Each row was made from one small tree. Brackets hold a mark, then the marks that hang from it, in alphabetical order. Every link used is in the known rows. Write each row's tree.
Known rows
[lapov [banuko sube vadi] [mitel doput pado]]: [ 1.65  0.03  7.25 -1.13  0.90 -0.35  3.29  3.56  1.59  5.78 -4.67  1.44
 -0.69  1.26 -0.17 -3.85  0.91  2.58 -2.56 -0.42  6.48 -3.04  0.69  1.72
 -0.28  1.16 -0.02  4.07]
[vadi banuko]: [-0.54 -0.13  1.13  1.02  1.12 -0.25  1.50 -0.96 -0.48  0.20 -0.97  0.79
 -0.88 -1.12 -0.09  0.03 -0.90  0.42  1.50 -1.56  1.44 -0.19 -1.39  0.63
 -0.93  0.58  0.62  0.92]
[fifis kemud megu [mitel doput [lapov banuko] pado]]: [ 0.88 -3.60  7.07 -3.90 -2.86  0.07  0.80  2.59 -3.22  3.74 -1.40 -0.84
  2.16 -3.06 -3.06 -4.54 -1.06 -3.68 -3.40  0.04  0.96 -3.12  5.66  1.58
 -3.48 -1.21 -2.48  0.60]
[banuko sube vadi]: [ 0.04  2.79  3.21  1.03 -0.63 -0.73  1.30  0.07 -0.07  2.22 -0.88  1.30
 -1.38  0.51  0.85 -1.72 -0.85  2.71 -0.56  0.99  3.87  1.20 -1.44  0.15
 -1.41  1.51 -1.43  1.09]
[lapov banuko [mitel [doput nusod] pado]]: [ 2.13 -2.11  3.96 -3.01  1.81  0.95  3.91  3.74  2.40  2.63 -4.79  0.13
 -0.54  1.75 -2.74 -3.23  3.70 -0.65 -1.15 -1.61  0.95 -4.89  2.55  1.56
 -0.37 -2.41  1.62  2.93]
[banuko vadi]: [ 0.27  1.79  1.55  0.75 -0.84 -0.37  0.11  0.25  0.29  1.07 -0.70  0.67
 -1.27 -0.16  0.32 -0.79  0.04  1.47 -0.55  0.83  1.73  0.23 -0.94 -0.24
 -0.98  0.86 -1.45 -0.13]
[pupino [vadi banuko]]: [-1.34  0.54  0.49  0.84  0.57 -1.03  0.81 -0.60 -0.22  2.00 -1.42  1.39
 -1.24 -0.90  1.05 -0.04  0.27  0.96  3.14 -2.47  2.43  0.70 -1.67  2.43
 -2.52  0.84  0.26  1.26]
[pado [mitel [doput nusod] [lapov [banuko sube]]]]: [ 1.16  2.03  5.76 -3.06  1.26 -0.41  4.46  2.38 -0.06  3.52 -4.48  2.42
 -1.00  2.19 -1.17 -5.65  1.31  0.14 -2.87 -2.94  2.34 -1.85  0.80  0.52
 -1.21 -3.30  0.69  4.00]
[mitel [doput nusod] [lapov [banuko sube]] pado]: [ 2.17  1.74  6.49 -2.51  0.95 -0.43  5.30  1.49  0.34  3.16 -5.31  1.03
  0.41  1.71 -2.90 -4.38  1.99  0.78 -3.96 -1.86  2.34 -2.45  3.33  2.14
 -2.89 -2.80 -0.38  2.97]
[lapov [banuko sube vadi] mitel]: [ 2.32  0.92  4.77  0.31  1.68 -0.16  1.45  3.03  0.89  5.02 -2.20  3.22
 -2.38 -1.13  1.42 -2.59  1.12  3.37 -0.85  0.25  5.72 -0.49 -1.52 -0.62
 -0.02  2.75 -0.48  3.33]
[mitel [doput nusod] pado]: [-0.35 -0.08  2.35 -2.27 -0.38  0.34  3.74  0.93  1.46  0.15 -3.36 -1.60
  0.36  3.73 -3.42 -2.49  1.53 -1.27 -0.87 -0.66 -0.89 -3.06  2.65  2.29
 -1.83 -3.53  0.65  0.69]
[megu fifis]: [-0.20 -1.67 -1.34 -0.36  0.59 -0.06  0.19 -1.09  0.64  0.87  1.02  0.62
 -0.41 -0.41 -0.18  0.33 -1.16 -0.02 -0.42 -1.51 -0.57 -0.98  0.95 -0.38
 -2.00 -0.65 -1.88 -0.95]
[doput nusod]: [ 0.34  0.66  0.00 -1.03  0.36  0.59  1.74  0.27  0.76 -1.00 -1.16  0.08
 -1.33  1.24 -1.62 -1.17  1.89 -0.33  0.91 -0.07 -1.80 -0.69  0.45  0.00
 -1.56 -2.02  0.26 -0.20]
[lapov banuko [mitel doput pado]]: [ 1.74 -2.66  3.94 -2.18  1.45  0.35  2.15  3.58  1.76  3.51 -3.50  0.01
  0.65  0.52 -1.21 -2.26  1.69 -0.23 -2.03 -1.45  2.54 -4.24  2.03  1.34
  1.00 -0.40  1.27  3.08]
[fifis kemud megu]: [-1.21 -1.48  0.80 -1.93 -1.78  0.17 -0.23  0.17 -1.73  0.54  1.59 -1.54
  0.15 -2.33 -1.28 -1.45 -1.67 -2.49  2.42  1.00 -0.09  0.34  1.01 -0.10
 -1.35  1.58 -2.00 -1.05]
[fifis kemud megu [mitel [doput nusod] [lapov banuko] pado]]: [ 1.30 -3.05  7.20 -4.81 -2.54  0.55  2.62  2.82 -2.35  2.88 -2.60 -0.74
  0.87 -1.85 -4.76 -5.66  0.71 -4.00 -2.63  0.03 -0.76 -4.04  6.10  1.56
 -5.17 -3.20 -2.11  0.47]
[sube [banuko vadi]]: [ 0.85  1.08  3.09  0.89  0.43 -0.68  0.78  0.21  0.08  1.86 -0.97  1.42
 -2.76 -1.30  0.94  0.08 -0.11  2.09 -1.66  0.55  3.26 -0.39 -2.18  0.04
 -0.43  0.25 -1.08 -0.82]
[nusod doput]: [ 0.20 -0.15 -0.23 -0.85 -0.66 -0.43  2.32  0.52 -0.41 -2.00 -0.58  0.61
 -0.58  0.83 -1.60 -1.10  0.20 -1.56  1.27 -0.40 -1.17 -1.34  0.02  0.15
 -0.91 -1.43  1.01  1.02]
[fifis kemud megu [mitel [doput nusod]]]: [-1.79 -2.59  3.72 -3.57 -3.69  0.79  0.98  1.33 -2.76  1.03  0.18 -1.34
  0.30  0.52 -3.91 -4.75 -0.69 -4.66  1.61  1.01 -2.74 -2.66  3.22  1.08
 -3.92 -3.02 -1.38 -0.62]
[fifis megu [mitel doput [lapov banuko]]]: [ 0.51 -1.44  5.18 -2.31 -2.17 -0.58 -0.30  2.12 -3.36  3.78 -0.58  1.06
  1.95 -1.95 -1.65 -4.06 -0.02 -2.00 -3.03 -1.00  0.15 -3.01  3.06  0.61
 -2.30 -1.82 -1.38  1.30]
[kemud [fifis megu [mitel lapov]]]: [-0.92 -3.65  1.42 -1.29 -2.87  0.46 -0.22 -0.29 -1.08  1.65  2.05 -0.85
  0.70 -3.44 -2.09 -1.66 -0.85 -3.27 -1.66  0.51 -1.56 -1.79  3.22  0.09
 -4.70 -1.98 -2.74 -0.45]
[lapov [banuko sube [vadi pupino]] [mitel doput]]: [ 0.75  2.04  5.68 -0.42  0.07 -1.18  1.82  2.15  1.07  8.21 -2.50  2.50
 -1.18  0.47  1.14 -4.49  1.46  3.74 -1.07 -1.50  6.81 -1.40 -1.54  1.84
 -1.12  2.38 -0.64  3.77]
[megu [fifis [mitel pado]]]: [ 0.04 -4.82  1.53 -1.51 -0.46  0.71  0.14  0.23  0.09  0.88  0.32 -0.41
  0.22 -0.41 -0.79 -0.23 -1.35 -1.36 -3.03  0.14 -0.52 -3.07  3.87  0.35
 -3.80 -2.04 -1.39 -1.64]
[megu [fifis kemud [mitel doput lapov pado]]]: [ 1.02 -4.77  4.08 -2.27 -2.75  0.10  1.24  0.81 -1.67  2.59 -0.49 -0.71
  1.70 -1.18 -4.48 -2.83 -3.76 -3.04 -4.21 -0.84 -0.50 -3.71  6.67  1.44
 -5.55 -2.89 -3.78 -0.75]

Which tree is each row?
[ 1.40 -4.28  4.18 -3.46 -2.38  0.64  2.85  1.10 -0.88  1.67 -1.64 -0.63
  0.42  0.13 -6.07 -4.10 -1.90 -3.44 -3.33 -0.83 -2.16 -4.26  7.04  1.41
 -6.94 -4.98 -3.36 -0.83]
[megu [fifis kemud [mitel [doput nusod] lapov pado]]]
[ 2.10 -5.11  5.62 -3.08 -1.35  0.32  1.46  1.33 -2.11  4.67 -1.69  0.65
  1.50 -2.51 -2.69 -3.25 -2.01 -2.70 -5.56 -1.78  0.58 -3.55  6.66  1.17
 -4.96 -2.62 -3.64  0.18]
[megu [fifis kemud [mitel doput [lapov banuko] pado]]]
[ 1.45 -1.62  5.76 -1.94  1.78 -0.10  3.31  3.38  1.38  4.62 -3.83  0.74
  0.67  1.37 -0.63 -3.10  0.79  0.93 -2.12 -1.10  4.77 -3.32  1.56  2.00
  0.77  0.35  1.15  4.16]
[lapov [banuko sube] [mitel doput pado]]
[ 1.51 -1.67  2.72 -1.28  1.25  0.17  0.83  3.08  0.55  3.78 -2.28  1.23
  0.26  0.17 -0.41 -2.23  1.69  0.00 -0.70 -1.96  1.69 -2.96  0.42  0.55
  1.65 -0.13  1.14  3.27]
[lapov banuko [mitel doput]]
[-2.55 -4.46  0.59 -1.31 -2.45  1.05 -0.56 -0.59 -0.90  1.36  2.49 -1.55
  0.13 -2.13 -0.42 -1.20 -0.21 -3.79  0.28  1.06 -1.71 -1.64  2.04  0.32
 -3.34 -1.75 -1.40 -0.90]
[kemud [fifis megu mitel]]
[ 0.37  1.25  2.58 -2.75 -0.56 -0.19  3.16  2.15  0.62  0.51 -2.89  0.34
 -0.58  2.74 -3.36 -4.18  0.43 -1.42 -1.48 -2.03 -0.65 -2.73  1.46  0.32
 -1.31 -4.15  0.54  2.28]
[pado [mitel [doput nusod] lapov]]
[-0.99 -4.54  3.65 -3.02 -2.87  0.96 -0.36  1.59 -2.13  0.49  1.06 -2.37
  0.89 -2.29 -1.95 -2.29 -1.87 -3.65 -0.21  2.71 -0.03 -1.83  3.88  0.57
 -3.16  0.10 -1.50 -1.74]
[fifis kemud megu [mitel pado]]
[ 1.04 -1.94  5.90 -3.81 -2.49  0.56  1.44  2.48 -3.65  3.16 -1.39  0.60
  0.44 -2.19 -4.08 -5.75  0.65 -3.76 -1.40 -0.53 -1.58 -2.69  4.42  0.49
 -4.55 -3.08 -2.21  0.75]
[fifis kemud megu [mitel [doput nusod] [lapov banuko]]]
[ 2.29 -0.06  5.56 -2.27  0.96  0.64  3.91  4.08  2.80  3.90 -5.43  0.76
 -1.79  1.53 -2.45 -4.17  3.66  0.92 -1.69 -0.78  2.75 -4.73  1.44  1.10
 -1.46 -1.49  0.17  2.98]
[lapov [banuko vadi] [mitel [doput nusod] pado]]
[-1.11 -5.09  1.74 -1.13 -1.40  1.35  0.88 -0.23  0.97  1.09  0.10 -1.92
  0.27 -0.83 -0.57 -0.20  0.27 -2.89 -2.67  1.23 -0.72 -2.19  3.74  1.22
 -3.25 -2.82 -0.58 -0.69]
[kemud [fifis [mitel pado]]]
[-1.67  1.49  2.26  0.98  0.76 -1.31  2.16 -1.06 -0.75  3.05 -1.86  2.25
 -1.41 -0.16  1.46 -0.81 -0.66  2.25  2.97 -2.10  4.51  1.49 -2.29  3.11
 -2.93  1.62  0.32  2.27]
[pupino [vadi [banuko sube]]]
[-0.17  1.92  2.83  0.61 -0.09 -1.46  0.82 -0.52  0.56  4.03 -0.16  1.29
 -3.12 -1.45  1.90 -0.47  0.62  3.27 -1.48 -0.01  4.48  0.04 -2.70  0.98
 -1.52  1.38 -1.49 -1.54]
[sube [banuko [vadi pupino]]]
[ 2.69 -0.02  3.10  0.22  1.48  0.17  0.13  3.22  1.41  3.83 -1.94  2.42
 -2.10 -2.04  0.99 -1.70  2.29  2.10 -0.73 -0.05  3.55 -1.41 -1.10 -1.07
  0.29  1.94 -0.50  2.21]
[lapov [banuko vadi] mitel]
[-1.59 -4.18  3.79 -2.58 -3.78  0.29  1.82  0.27 -0.35  2.57 -0.07 -2.62
  2.45 -0.99 -3.92 -2.94 -1.11 -4.19 -3.26 -0.07 -0.78 -4.20  5.42  2.42
 -4.78 -3.49 -2.39  0.50]
[kemud [fifis megu [mitel doput lapov pado]]]
[ 2.47  1.69  4.02 -0.22  1.34 -0.75  1.57  0.77 -0.99  3.20 -1.81  2.65
  0.11 -2.05  0.43 -1.94  0.41  2.10 -3.05 -1.25  3.20  0.69  0.73  0.15
 -1.05  0.61 -1.14  2.32]
[mitel [lapov [banuko sube]]]
[ 0.47 -4.07  3.58 -1.93 -1.91  1.10 -0.23  1.47 -1.34  0.28 -0.19 -1.49
  0.36 -1.36 -1.33 -1.45 -1.41 -2.69 -1.62  2.31 -0.10 -1.00  3.89  0.74
 -2.69 -0.74 -0.92 -1.31]
[fifis kemud [mitel pado]]
[-0.83 -5.73  3.33 -2.53 -2.33  0.63  0.90  0.48 -1.37  2.38 -0.15 -1.27
  1.33  0.09 -2.87 -2.32 -3.21 -3.55 -2.48 -0.30 -0.68 -3.30  5.51  1.69
 -4.19 -2.77 -2.60 -1.08]
[megu [fifis kemud [mitel doput pado]]]
[ 1.90  3.18  5.93 -2.06 -0.67 -0.96  4.09  1.25  1.58  5.47 -4.89  0.80
 -1.10  0.53 -2.20 -4.76  3.55  2.18 -4.16 -1.93  3.16 -2.65  2.30  2.57
 -4.64 -1.54 -2.07  1.26]
[mitel [doput nusod] [lapov [banuko [vadi pupino]]] pado]
[-0.97 -4.52  2.69 -1.97 -1.44  0.22  0.91  0.53 -0.26  1.96 -0.66 -0.82
  1.50  1.62 -1.93 -1.53 -1.94 -2.08 -3.48 -1.01 -0.57 -4.25  4.52  1.73
 -3.51 -3.61 -1.17 -0.59]
[megu [fifis [mitel doput pado]]]
[ 2.04 -1.94  7.35 -2.58 -2.63  0.15  0.10  2.71 -2.50  3.91 -1.11  0.20
 -0.24 -5.28 -1.60 -3.94 -0.50 -1.46 -3.51  1.92  2.76 -1.59  4.35 -0.14
 -4.90  1.12 -4.07 -0.53]
[fifis kemud megu [mitel [lapov [banuko vadi]] pado]]
[-0.05 -4.90  0.96 -1.15 -1.62  0.94 -1.14 -0.12 -2.09  1.55  2.19  0.44
 -0.41 -2.33 -0.96 -1.07 -2.85 -2.47 -0.70  0.22 -1.42 -0.97  3.34 -0.66
 -4.00 -1.34 -2.95 -1.96]
[megu [fifis kemud mitel]]
[ 1.41  1.04  4.04 -3.28  0.84  0.02  3.12  2.65  0.31  2.47 -3.93  1.70
 -0.96  1.40 -1.74 -4.58  2.27 -1.01 -2.81 -3.21  0.32 -2.81  1.40 -0.08
 -0.71 -3.87  0.75  3.00]
[pado [mitel [doput nusod] [lapov banuko]]]
[ 0.11  0.68  2.47 -1.81 -0.84 -0.93  1.54  1.84 -0.06  1.35 -1.77  0.14
  0.77  1.60 -1.77 -3.02 -1.50 -0.85 -2.39 -1.90  1.18 -2.08  1.13  0.32
  0.28 -2.07  0.34  2.47]
[pado [mitel doput lapov]]
[ 1.44  3.84  7.27 -2.25  0.28 -0.72  4.57  2.60  0.26  4.68 -5.07  3.06
 -2.16  2.08 -0.85 -6.38  1.36  1.88 -3.43 -2.06  4.23 -1.60 -0.16  0.19
 -2.06 -2.48 -0.61  4.04]
[pado [mitel [doput nusod] [lapov [banuko sube vadi]]]]
[ 2.03 -0.02  4.64 -1.80  0.18 -0.64  2.48  1.58  0.05  2.97 -3.90  0.25
  1.82 -0.25 -1.72 -2.34  1.02 -0.25 -4.72 -2.10  1.96 -2.54  3.37  1.88
 -0.92 -1.62 -0.69  2.06]
[mitel doput [lapov banuko] pado]
[ 1.68 -4.07  1.57 -1.06 -1.92  0.31 -0.79  0.24 -2.42  1.69  1.77  1.10
 -0.02 -3.56 -2.56 -1.60 -3.48 -2.12 -2.34 -0.05 -1.25 -1.19  4.50 -0.89
 -5.30 -1.37 -4.27 -1.48]
[megu [fifis kemud [mitel lapov]]]
[ 2.61  2.36  6.22 -1.79 -0.28 -0.39  4.25  2.02  1.01  3.31 -5.58  1.03
 -0.83  0.77 -3.07 -4.19  2.92  1.03 -4.43 -1.37  1.94 -3.05  2.75  1.53
 -3.39 -2.56 -1.84  1.89]
[mitel [doput nusod] [lapov [banuko vadi]] pado]
[ 2.44  0.59  4.66 -2.81  0.53 -0.19  4.24  1.75  0.83  2.27 -4.88  0.31
  0.46  0.98 -3.49 -3.36  2.85 -0.59 -3.85 -2.18  0.12 -3.26  3.83  1.73
 -2.49 -3.34 -0.36  1.97]
[mitel [doput nusod] [lapov banuko] pado]
